Each row was made from one small tree. The marks that hang from a mark follow it in brackets, in alphabetical order. Every link used is in the known rows. Write each row's tree.
Known rows
sotova{fizitir rager{detesod{zapi}}}: [ -3 -38  -4  10   4  19 -24  -3  -4  -3  -1  32  18   3  27   7  15  -7]
kimoro{detesod{fizitir rager{sotova{tikar}} zapi}}: [ 25  11  37 -11  -2  -9 -17 -15 -28  -4 -33 -17  14   7  37 -19 -36 -20]
tikar{detesod sotova{rager}}: [-52  -8 -51 -38 -18 -10   7  -5   8   4  54   1 -31 -32 -51  -1  18  19]
rager{detesod sotova}: [-13  11  21   8   2  14 -17  16 -15 -20   9  22 -20  49 -37 -54  -9  -1]
sotova{rager tikar{detesod{fizitir}}}: [ -5   2 -47 -20 -12  12 -19  -7 -17 -24  14  11 -11 -57  20   7 -12  14]
rager{detesod sotova{fizitir tikar}}: [  2 -10  29  22  -1  10 -30  15  -8 -36 -10  43   6   4  23 -47 -37  -8]
kimoro{detesod{fizitir zapi}}: [ 18  23   1  -3  -8  25  16 -11  -7  16  17 -13  19  30  22   7   8  14]
detesod{fizitir rager}: [ 10  -1  -3  -6   0  12   6 -18 -14  12 -10 -32 -32  -9 -29   5  21  -9]
sotova{fizitir rager}: [ -3 -14 -32   6  13  25 -10 -20 -10 -21  36  15  -1 -12  -9  14  26   8]
detesod{fizitir zapi}: [ 23  19  -5  -4  -5   8  16  -7  15  26  -6 -13  12   9   8  19  17  19]
sotova{fizitir}: [  1   4 -14  15  12  24   9  -3  10  -6  31  12  -9   1 -14   5  15  20]
fizitir{detesod{zapi}}: [ -9  23 -19  12  16   8  23   9  22  23  22  -4  19  32  -8  26  20  23]
fizitir{detesod}: [-16  23 -24  15  15  21  17   7   3   2  42  -8  -7  25 -35  10  22  21]
tikar{detesod{fizitir} sotova}: [-23   7 -24 -24 -37 -11  33   9  17  11  27 -13 -26 -30 -28   1   4  18]
fizitir{detesod{rager{sotova{tikar}} zapi}}: [  4  11  19   1  23 -25  -7   4  -1   3 -26  -9  12   5   3   0 -18 -11]
fizitir{detesod{rager}}: [-18   5 -13   8  24  13   9  -3 -10  10  19 -25 -24  16 -48  12  25  -4]
rager{detesod{zapi} sotova}: [ -3   7  29   5   7  -2 -13  17   3   2  -9  24   4  55 -11 -41  -8  -1]
detesod{fizitir rager zapi}: [ 19   1   4 -12  -1  -2   7 -17   4  32 -33 -33  -9  -4  -8  21  19  -8]

Write each row's tree
[-21  -7 -11  10  -8  -4  35   6  17   0  38  -6  13  -4 -18  25  16   6]	tikar{sotova{fizitir{detesod}}}
[ 11 -13  34  27   4  -4 -11  20   3 -14 -18  34  17  39  18 -25 -13 -11]	rager{detesod{zapi} sotova{fizitir}}
[ 25   7  40   0 -15  -4 -24  13  -5  -7 -45  17  23   7  46 -32 -36 -12]	rager{detesod{fizitir zapi} sotova{tikar}}
[-18 -13 -31 -36 -30 -26  21  -5  12  16   7 -12   1 -40   2  29  14   4]	tikar{detesod{fizitir zapi} sotova{rager}}
[ 12   2  11   7 -17  20   0   9   5  19 -22   5   7  19  16  -4   6  -1]	rager{detesod{fizitir zapi}}
[ 15  -9  34  13  20  -4  -5 -13 -19 -14  -4   0   5  36   8 -14 -11 -17]	kimoro{detesod{rager{sotova{fizitir}} zapi}}
[  7  23  -7   0 -12 -14  -3  16  -6 -29  -4  14 -14 -24  11 -27 -38  10]	rager{sotova{tikar{detesod{fizitir}}}}
[-24 -12 -13 -24 -30 -22  24   2   3  16   2 -33 -47 -40 -43   6   6  -6]	tikar{detesod{fizitir rager} sotova}
[-22 -27   1   4  -2 -10  24  -2   3   5  13 -25  -9 -17 -30  30  20 -17]	tikar{sotova{fizitir{detesod{rager}}}}
[  4   9  21  -9  24 -20  -3  -7   3  16 -18 -10 -17  27 -35 -15   5  -9]	detesod{rager{sotova} zapi}
[  5  -3 -14 -16  -5 -18  -6   3  14  18 -33 -11 -16 -51  26  17 -16   9]	sotova{tikar{detesod{fizitir rager zapi}}}
[ 18  22   1  -6  -6 -25  -1  19  11 -10 -26  15   8 -19  35 -12 -42  12]	rager{sotova{tikar{detesod{fizitir zapi}}}}
[  6 -21  -1  -4 -15  20 -20  -7 -19   8 -18   5  17   2  22   7  13 -14]	sotova{rager{detesod{fizitir zapi}}}
[  0   6  16  10  28 -21   9   5  -8   8 -20 -18   2  37 -27   5   7 -19]	fizitir{detesod{rager{sotova} zapi}}
[ 23 -10  31   1  22 -27 -19  -8  10  -9 -39   7   9 -17  25  -4 -24 -11]	detesod{rager{sotova{fizitir tikar}} zapi}
[  5 -13 -25  12  20   7 -12  -8   6  -9   7  17  45 -33  57  46   3   4]	sotova{fizitir{detesod{zapi}} rager tikar}
[  0   7 -16  26  11  19  -2   7   8 -20  21  15  19 -21  26  19  -8  17]	sotova{fizitir{detesod} tikar}
[-22 -25 -25 -19  -8   4   4 -23   3  -5  42   3  -2 -33 -21  16  25   1]	tikar{sotova{fizitir rager}}
[ 21   1  37  11 -13  -3  -8  13 -10  -6 -36  10  12  38  16 -26 -14 -18]	rager{detesod{fizitir zapi} sotova}
